Each row was made from one path, in order. Every step used is in the known rows, and no mark comes twice. Write each row's path.
In the rows, zero is written as 128.
Known rows:
fada -> keve -> degi -> zoto -> pavo -> sati: [128 166 163 114 150  92 179 179  96 101 168  83 130 194 188 116 159 150
 139 135 167 132]
keve -> degi: [154 114 122 116 105 132 132 163 145 126 111  97 101  89 116 132 127 145
 155 135 151  77]
sati -> pavo -> zoto -> degi -> keve -> fada: [116 120  95 121 186 120  88 100 139 252 156 157 145 116 146  87  97 145
 147  98 112  92]
pavo -> zoto -> degi -> fada -> keve: [122 114 145 140 127 114 108 137 141 201 113 173 165 121 174 103 112 111
 157 151  96 134]
degi -> fada -> keve: [127 106 139 136 116 126 122 139 162 129  90 126 153 134 154 132 140 106
 130 115  89 134]
fada -> degi: [145 109 128 128  86 146 119 116 157 113 107 121 120 127 107 123 150 120
 108 177 142 117]
pavo -> keve -> degi -> zoto -> fada -> pepep: [141 168 168 109  96 115 155 139  99  25 105 150  82 166 135 168  62 152
 142 118 161 152]
pavo -> keve -> degi -> fada -> zoto: [119 118 104 177 120 138 119 184 103  65 137 170 165  88 108 167 162 133
 150  87 113 126]
keve -> fada: [133 124 114 138 135 152 166 109 180 161 109  93 105  91 118 130 125 118
 125 104  99  94]
sati -> pavo -> zoto -> degi -> keve: [117 114 100  98 163 103  36 132 128 229 144 151 139 124 123  85 102 142
 160 125 133 104]
fada -> keve -> degi -> zoto: [168 145 157 124 132 129 151 156 120  94 118 109  98 172 163 116 125 106
 135 121 158 117]
degi -> fada -> zoto: [124 100 107 174 161 149 112 184 151 137 123 136 157  90 100 153 160  85
 121  92  96 138]
zoto -> pavo -> keve: [ 92 142 132  91 100 112 100 117 105 105 122  91 128  89 105 133 142 150
 152 152 110 138]
sati -> pavo -> keve -> degi -> fada -> zoto: [111  95  99 170 136 122  92 151  85  87 166 182 184  98 133 142 178 135
 127  85 114 139]
pavo -> zoto: [135 107  97 100 135 129 133 135 144 185 102  92 120  93  96 111 108 120
 141 143 127 119]
zoto -> fada -> degi: [142 109 151 120  84 138 111 135 152 117  99 126 110 148  99 139 111 127
 121 173 158 140]
fada -> zoto -> pavo -> keve: [ 93 137 126 119 147 127  89 154  82 100 140  96 145  92  89 142 161 130
 131 144 109 159]
pavo -> keve -> fada -> degi -> zoto: [126 160 130 179 101 162 186  72 129  64 137 161 126 161 125 140 141 102
 103 119 117 140]
keve -> fada -> degi: [143 114 119 154 114 163 174  86 166 134 121 132 123 117 131 125 147 122
  91 150 118 102]
sati -> pavo -> keve -> fada -> degi: [113 108 113 149  96 140 137  30 123 100 146 164 153 134 142 111 167 137
  88 145 106 131]
sati -> pavo -> keve -> degi -> zoto -> fada -> pepep: [135 147 156 102 111  99 132 103  81  53 135 163 101 178 158 143  78 156
 115 115 161 165]
keve -> fada -> degi -> zoto: [155 143 129 175 137 169 191  90 156 120 138 145 114 161 136 127 138  88
  88 121 129 123]
keve -> fada -> pepep: [141 129 127 125 145 148 187  89 175 131  91 109  98 105 154 139  98 138
  87 126  93 105]
pavo -> zoto -> fada -> degi: [148  95 130 105 106 132 130 133 126 154 105 136 132 143  98 123  96 135
 122 183 166 150]
zoto -> pavo -> keve -> degi: [112 137 128  93  96 109 119 142  75  89 138 107 132  81 124 137 148 178
 166 154 143 109]
degi -> zoto: [143 150 132 137 131 140 136 140 156 131 114  96  93 134 100 129 115  79
 133 105 130 129]

Which path is each row?
[122 102 118 103 136 107  73  95 129 237 150 144 135  91 140  78 120 123
 144 163 128 124]	sati -> pavo -> zoto -> degi
[165 147 166 107 129 124 164 162 125  83 107 134  71 164 145 156  59 142
 119 120 174 135]	keve -> degi -> zoto -> fada -> pepep
[ 96 134 124 130 171 111 128 196 122 138 167  62 143 121 108 137 184 135
 118 138 131 145]	fada -> zoto -> pavo -> sati
[101 181 131 134 143 135 175  92 103 118 152 110 129 122 130 139 131 122
 130  96  98 145]	degi -> zoto -> pavo -> keve -> fada
[155 113 175  96 100 117 121 170 126 110  91 108  98 155 145 125  97 151
 154 144 164 120]	zoto -> fada -> keve -> degi
[132 135  93 160 209 165 117 179 154 150 121 104 121 127  88 142 122 112
 121  61 102  97]	degi -> keve -> fada -> zoto
[ 98 130 114 120  97 110 127 150  82 100 146 149 172  76 140 155 161 172
 168 122 119 116]	zoto -> pavo -> keve -> degi -> fada
[112 135  99 135 230 148 112 177 111 174 151  93 141 118 107 138 138 136
 113  82 106 108]	degi -> keve -> fada -> zoto -> pavo
[110 158 144 126  99 129 126 101  78  63 149 138 139 159 121 132 163 120
 114 170 144 165]	fada -> degi -> zoto -> pavo -> keve
[140 145 156 122 124 130 126 161 156 133 109  98  86 159  92 146  80  90
 148 100 149 153]	degi -> zoto -> fada
[130 112 121 131 124 130 145 120 171 117  84 139 133 102 152 156 111 128
 105 121  89 130]	degi -> fada -> pepep
[115  92 137 128 143  98  84  94 121 225 146 186 184 130 196  79 132 115
 135 148  97 149]	sati -> pavo -> zoto -> degi -> fada -> keve
[104 140 127 132 101 140 156  68 101 100 145 139 155 111 137 131 168 156
 106 175 112 130]	zoto -> pavo -> keve -> fada -> degi
[145 147 134 105 153 121 150 165  90 137 159  99 117 118 139 129 136 135
 137 129 164 112]	keve -> degi -> zoto -> pavo
[103 115 116 109  91 110  81  81 124 108 126 119 129 110 106 118 145 128
 138 124 108 142]	sati -> pavo -> keve
[161 113 150 111 113 122 137 155 133 103  98  99 106 133 157 111 130 143
 140 149 147  94]	fada -> keve -> degi
[133 144 122 126 109 112 117 107  88  80 158 146 125 143 128 122 143 126
 140  96 151 131]	sati -> pavo -> keve -> degi -> zoto
[125 150 132 122 123 125  43 171 169 167 106 122 103 116 103 126  99 133
 183 118 126  82]	zoto -> degi -> keve
[139 118 132 114 105 133  72 169 148 113  93 129 112 176  83 145  90 145
 141 132 164 121]	zoto -> fada -> degi -> keve
[146 118 107 124 112 142  82 149 154 103 100 121 124 156  94 131 130 134
 125 138 146 100]	fada -> degi -> keve
[115  95 119 122 148 101 106  85 129 211 141 200 169  98 195 107 110 135
 111 147  97 144]	sati -> pavo -> zoto -> degi -> fada -> pepep
[124 139 141 177 170 161 120 146 164 183 148 140 113  83 126 129 134 102
 127 119  99 104]	keve -> fada -> zoto -> degi
[109 140 113 171 148 159 143 123 134  97 125 120 127  97  93 146 141 111
 121  96  86 132]	pavo -> keve -> fada -> zoto
[154 135 134 151 112 152 143 122 143 101 125 137 111 165 113 125 140  83
  98 149 151 137]	fada -> degi -> zoto
[131 165 154 127  84 118 134 161 102  60 121 136  92 155 100 162  85 133
 176  96 168 140]	pavo -> keve -> degi -> zoto -> fada
[131  82  90  91 153 110 110 100 124 205 132 108 141 102 117  84 126 121
 118 140 127 135]	sati -> pavo -> zoto
[114 162 129 161 154 131 219 114 130 130 187 119 151 180 158 130 176 130
  90 137 137 140]	keve -> fada -> degi -> zoto -> pavo -> sati
[110 147 115 142 100 143 158  89 155 105 108 107 116  93 109 141 127 127
 145 103  85 112]	pavo -> keve -> fada
[127  85 116  81 141 103  97 115 121 213 125 113 133 122 108 100  93 131
 132 135 145 154]	sati -> pavo -> zoto -> fada
[149 107 119 129 119 126 161 147 143  98 102 158 133  96 170 158 117 158
 118 122 119 102]	keve -> degi -> fada -> pepep
[118 140 120 169 113 143 155  32 108  89 165 178 145 173 146 115 157 104
  83 115 116 154]	sati -> pavo -> keve -> fada -> degi -> zoto
[135  85 144  76 147  94  97 107 108 191 112 114 137 169 147  82  93 130
 123 153 142 172]	sati -> pavo -> zoto -> fada -> keve
[115 158 138 139 127 113 167 142 118 105 175 108 145 185 140 129 176 126
 105 161 163 152]	fada -> degi -> zoto -> pavo -> sati
